Each row comes from the steps of one walk. Every step used is in the known rows, and no mark comes twice. Write the walk behind each row, first mark first.
Known rows:
nunat-zotelu-bera-raned-dapu: -11.9	-23.1	48.1	6.7	19.8	21.2	-31.1	60.2	-16.8	32.2	28.9	30.1	-6.3	-60.1	-1.5	-6.3	31.2	5.1	-25.4	60.1	-14.9
lila-raned-demiv-zotelu: 25.3	-39.0	41.7	12.9	7.4	14.3	-30.6	-2.4	-10.7	-42.7	-45.6	-14.4	19.8	-51.3	29.6	-63.8	22.8	25.5	11.3	25.7	-31.6
dapu-raned-demiv: 16.4	-68.8	45.1	11.2	1.0	43.1	-30.6	37.3	-3.1	-28.9	-21.9	-19.5	-7.5	-40.8	13.5	-12.9	17.3	32.2	-2.7	41.2	-29.1
lila-raned: 0.3	-29.2	32.2	15.0	8.6	15.4	-28.4	13.4	3.2	-14.7	-1.2	1.9	5.5	-68.5	0.9	-39.6	25.4	24.8	20.4	19.4	-28.4
zotelu-bera-raned-demiv: 6.6	-24.6	60.2	-4.3	28.9	0.0	-45.2	74.9	-11.4	21.5	-28.3	-14.4	-2.5	-39.2	0.4	-2.0	22.5	40.0	-50.3	42.0	-19.0
bera-demiv-raned: 11.0	-27.5	59.9	17.8	17.2	2.7	-24.2	43.7	-30.1	10.2	-25.1	-6.5	-6.8	-62.9	7.2	-56.8	21.6	44.6	-10.6	26.5	-34.3
dapu-raned: 0.1	-47.0	30.8	13.0	6.2	30.3	-31.8	26.9	4.3	-14.4	13.5	0.9	-1.9	-46.2	8.0	-4.2	13.2	18.1	1.0	32.3	-35.9
bera-zotelu-demiv-lila: 12.1	14.5	-2.3	2.0	10.4	-16.8	-25.7	-5.0	17.9	7.5	-4.0	11.2	5.9	-33.9	16.2	-29.0	81.5	-0.5	12.1	40.0	-6.2
bera-zotelu-demiv: 19.0	3.5	3.0	4.6	8.3	-22.3	-30.8	-6.4	-10.4	11.9	15.4	27.2	16.0	-23.1	18.6	-16.9	68.7	11.2	7.7	44.7	-0.9
raned-bera-demiv-zotelu: 23.3	-10.9	27.5	14.5	0.3	-6.4	-17.1	10.8	-30.0	-12.7	-35.2	9.5	8.6	-27.6	29.4	-66.5	13.4	39.9	-19.9	20.5	-42.9
nunat-zotelu-bera-raned: 1.3	-6.5	54.5	-0.2	30.1	-3.5	-49.8	45.0	-24.3	37.5	31.3	22.4	-8.4	-53.1	-1.1	3.8	28.1	-1.0	-43.5	60.7	-14.1
lila-raned-demiv-zotelu-bera: 19.1	-9.4	59.7	-1.3	1.6	2.0	-56.0	8.5	-14.7	-17.2	-47.9	-17.7	14.3	-49.4	22.0	-41.0	28.8	11.6	-10.6	41.5	-36.9
dapu-raned-bera-zotelu: 6.2	-40.8	26.4	0.1	-31.6	43.5	-19.7	-4.7	-13.9	-20.0	-15.4	27.7	8.9	-24.0	19.4	-48.3	13.9	43.7	14.7	31.7	-25.4
nunat-zotelu-demiv-raned-dapu: -8.4	-32.3	30.1	29.4	-4.1	20.9	-31.7	27.8	-28.3	18.3	18.9	30.4	7.9	-91.6	24.7	-31.1	61.2	-8.9	29.5	47.6	-11.4
lila-raned-bera: -7.3	-31.7	29.5	18.6	-16.7	28.9	-25.0	13.6	-5.4	-18.4	-24.6	11.2	8.8	-72.9	8.6	-60.8	13.1	43.9	25.6	4.3	-31.4
zotelu-demiv: 5.4	-6.9	4.5	18.5	19.2	-20.8	-39.5	24.2	-0.7	15.4	19.5	9.7	7.8	-49.3	13.6	6.7	54.4	4.1	-2.0	31.1	-15.8
zotelu-demiv-lila: -0.5	5.5	0.9	19.6	21.1	-16.4	-33.3	24.6	28.3	10.2	1.8	-7.3	-0.4	-58.5	12.8	-6.2	67.7	-7.5	3.7	25.6	-20.6
nunat-zotelu: 19.6	-22.6	22.5	20.7	13.9	15.1	-36.3	0.0	-19.4	3.2	34.7	26.5	-3.7	-55.1	12.8	-23.2	33.5	-9.0	1.0	59.8	-13.1
nunat-zotelu-bera-demiv-lila-raned-dapu: -3.7	-7.6	68.4	5.9	-5.7	31.1	-21.0	43.1	-1.5	4.0	-17.4	-7.0	-39.0	-78.7	-13.2	-56.8	61.4	0.9	4.3	63.6	-29.8
nunat-zotelu-bera: 13.3	8.2	40.4	6.7	9.3	3.3	-61.2	11.2	-24.4	29.7	32.5	23.7	-8.0	-52.4	6.7	-0.8	37.4	-21.6	-17.7	74.8	-18.1
dapu-raned-demiv-zotelu-bera: 19.4	-26.2	57.5	-2.5	-0.7	17.0	-58.6	22.1	-13.0	-15.6	-33.7	-18.0	5.9	-24.0	29.0	-5.0	14.6	4.5	-27.7	55.1	-44.8

Write each row's walk:
18.1	-29.4	24.2	15.9	15.1	24.0	-23.6	30.5	24.1	-18.2	-43.9	-26.1	-6.8	-52.0	12.8	-42.1	41.4	18.9	2.8	35.0	-23.7
raned-demiv-lila
13.0	24.1	26.4	3.4	17.5	-19.1	-58.9	2.8	-8.8	15.2	-0.1	11.0	21.2	-31.6	25.1	-10.2	23.3	-11.2	-26.8	45.7	-40.8
demiv-zotelu-bera
0.1	11.3	67.6	-2.7	11.7	-2.0	-35.2	46.2	12.3	7.6	-36.4	-30.7	-31.3	-63.2	-16.4	-42.7	47.9	20.3	-16.1	35.6	-41.1
zotelu-bera-demiv-lila-raned
-7.3	-17.4	27.7	14.6	11.5	19.9	-22.7	15.4	32.9	-21.3	-20.0	-14.9	-4.3	-79.4	-2.1	-51.7	37.2	14.1	25.7	14.0	-33.1
demiv-lila-raned
1.1	-8.0	26.8	17.8	8.0	2.3	-36.1	3.9	9.4	-5.8	13.2	0.9	-13.8	-90.3	8.3	-28.8	77.8	-24.4	25.3	41.8	-11.0
nunat-zotelu-demiv-lila-raned
15.6	-0.2	86.6	5.3	6.6	0.9	-54.9	37.4	-55.2	36.6	-3.3	8.0	-23.0	-65.4	5.1	-37.9	34.5	5.1	-29.9	70.3	-27.9
nunat-zotelu-bera-demiv-raned
15.6	-8.7	31.6	13.8	26.3	-0.6	-12.3	39.5	13.6	-0.7	-22.1	-19.7	-23.2	-45.3	-1.6	-45.4	42.8	24.6	-16.7	31.7	-33.7
bera-demiv-lila
-21.4	-18.8	40.1	4.4	22.8	10.8	-26.6	78.8	3.0	31.5	4.6	12.3	5.1	-50.5	-5.5	-2.2	22.0	30.6	-28.0	31.7	-27.9
zotelu-bera-raned-dapu
-8.8	-11.7	72.2	9.2	1.7	16.2	-29.4	70.8	-26.3	30.4	-30.3	-1.8	-9.5	-65.0	-0.2	-44.5	28.7	37.8	-14.5	41.8	-41.5
zotelu-bera-demiv-raned-dapu
17.9	-29.6	68.1	-1.5	25.0	8.9	-49.6	55.6	-32.9	23.4	-3.6	1.9	-11.9	-47.7	5.0	-5.5	31.5	13.7	-46.5	68.7	-5.9
nunat-zotelu-bera-raned-demiv
-15.0	-40.7	32.9	27.1	1.2	38.5	-17.3	41.0	-6.0	1.4	-13.7	15.3	18.4	-80.0	16.3	-55.5	20.3	28.7	28.9	20.9	-33.3
demiv-raned-dapu
-12.8	-18.8	24.5	18.1	-14.4	33.3	-19.4	14.9	23.4	-24.5	-43.4	-4.9	0.0	-83.1	6.0	-72.0	26.2	32.3	31.1	-0.5	-38.0
demiv-lila-raned-bera
5.9	-16.2	36.0	24.1	8.2	-4.7	-50.0	13.1	-36.2	22.4	21.9	23.3	5.6	-84.2	25.4	-21.1	55.6	-13.5	10.5	48.1	-10.1
nunat-zotelu-demiv-raned
15.5	-21.3	45.4	11.5	-9.1	2.9	-14.4	6.2	-27.3	-28.4	-47.3	2.5	5.6	-49.4	20.8	-86.1	14.1	50.2	-0.5	8.3	-45.5
lila-raned-bera-demiv-zotelu
9.5	2.0	8.6	21.8	17.7	-7.0	-39.6	9.2	8.0	11.7	24.8	9.6	-12.7	-67.1	15.7	-10.1	76.4	-33.7	6.5	53.1	-7.8
nunat-zotelu-demiv-lila
-1.9	-42.1	54.0	22.0	4.6	26.5	-4.6	59.7	-22.8	5.2	-28.2	0.5	-3.8	-67.2	7.0	-67.2	26.2	48.7	6.5	25.4	-36.9
bera-demiv-raned-dapu
11.9	-0.8	-0.5	5.9	-19.5	-8.8	-28.3	-7.2	-20.4	8.5	-8.7	35.7	19.2	-27.8	25.3	-37.6	57.6	30.2	12.1	30.8	-4.8
raned-bera-zotelu-demiv
3.6	-28.6	14.1	1.8	-30.5	15.8	-27.7	2.5	-17.5	-6.5	-6.9	27.1	9.7	-26.9	25.1	-23.7	45.3	30.7	14.2	31.4	-16.1
dapu-raned-bera-zotelu-demiv
-5.9	-49.5	27.2	16.9	-19.5	44.0	-26.6	26.7	-5.5	-18.1	-11.8	9.2	1.9	-50.8	15.3	-24.8	2.1	37.5	6.3	17.5	-40.5
dapu-raned-bera
19.1	18.3	57.1	1.8	15.4	-1.9	-41.1	31.2	-11.9	25.8	-0.6	-5.9	-38.6	-50.3	-4.6	-26.8	56.0	-15.8	-34.8	75.5	-25.8
nunat-zotelu-bera-demiv-lila
-22.8	-20.2	11.3	21.6	0.0	17.1	-12.0	36.6	38.3	-12.7	-14.3	-7.2	-2.3	-88.0	3.2	-36.6	72.9	7.1	42.6	13.7	-24.8
zotelu-demiv-lila-raned-dapu
5.7	3.7	77.1	4.0	12.1	-8.3	-49.2	55.1	-33.6	35.7	-26.9	-9.2	-12.9	-57.5	0.7	-34.2	25.2	32.4	-32.4	41.5	-39.2
zotelu-bera-demiv-raned
15.4	-23.3	33.3	15.8	-2.7	8.4	-13.7	36.8	-25.2	0.0	-27.2	5.0	-10.3	-40.0	8.2	-52.3	18.3	55.8	-15.7	23.0	-32.3
raned-bera-demiv
8.2	-11.5	27.7	16.2	-1.0	13.2	-7.9	38.0	4.7	-4.9	-46.7	-11.1	-19.6	-49.5	5.2	-64.7	29.4	44.2	-9.8	19.1	-37.5
raned-bera-demiv-lila
11.3	-16.5	62.6	-2.8	28.0	15.1	-44.2	57.4	-2.2	18.4	-22.9	-13.8	-23.0	-57.7	3.1	-17.8	44.0	1.8	-40.8	64.7	-11.3
nunat-zotelu-bera-raned-demiv-lila
5.6	-33.9	51.4	13.0	-12.4	17.1	-11.8	32.8	-22.8	-16.6	-39.8	-1.7	-12.3	-60.2	-0.9	-73.1	20.2	64.3	5.2	10.7	-34.3
lila-raned-bera-demiv
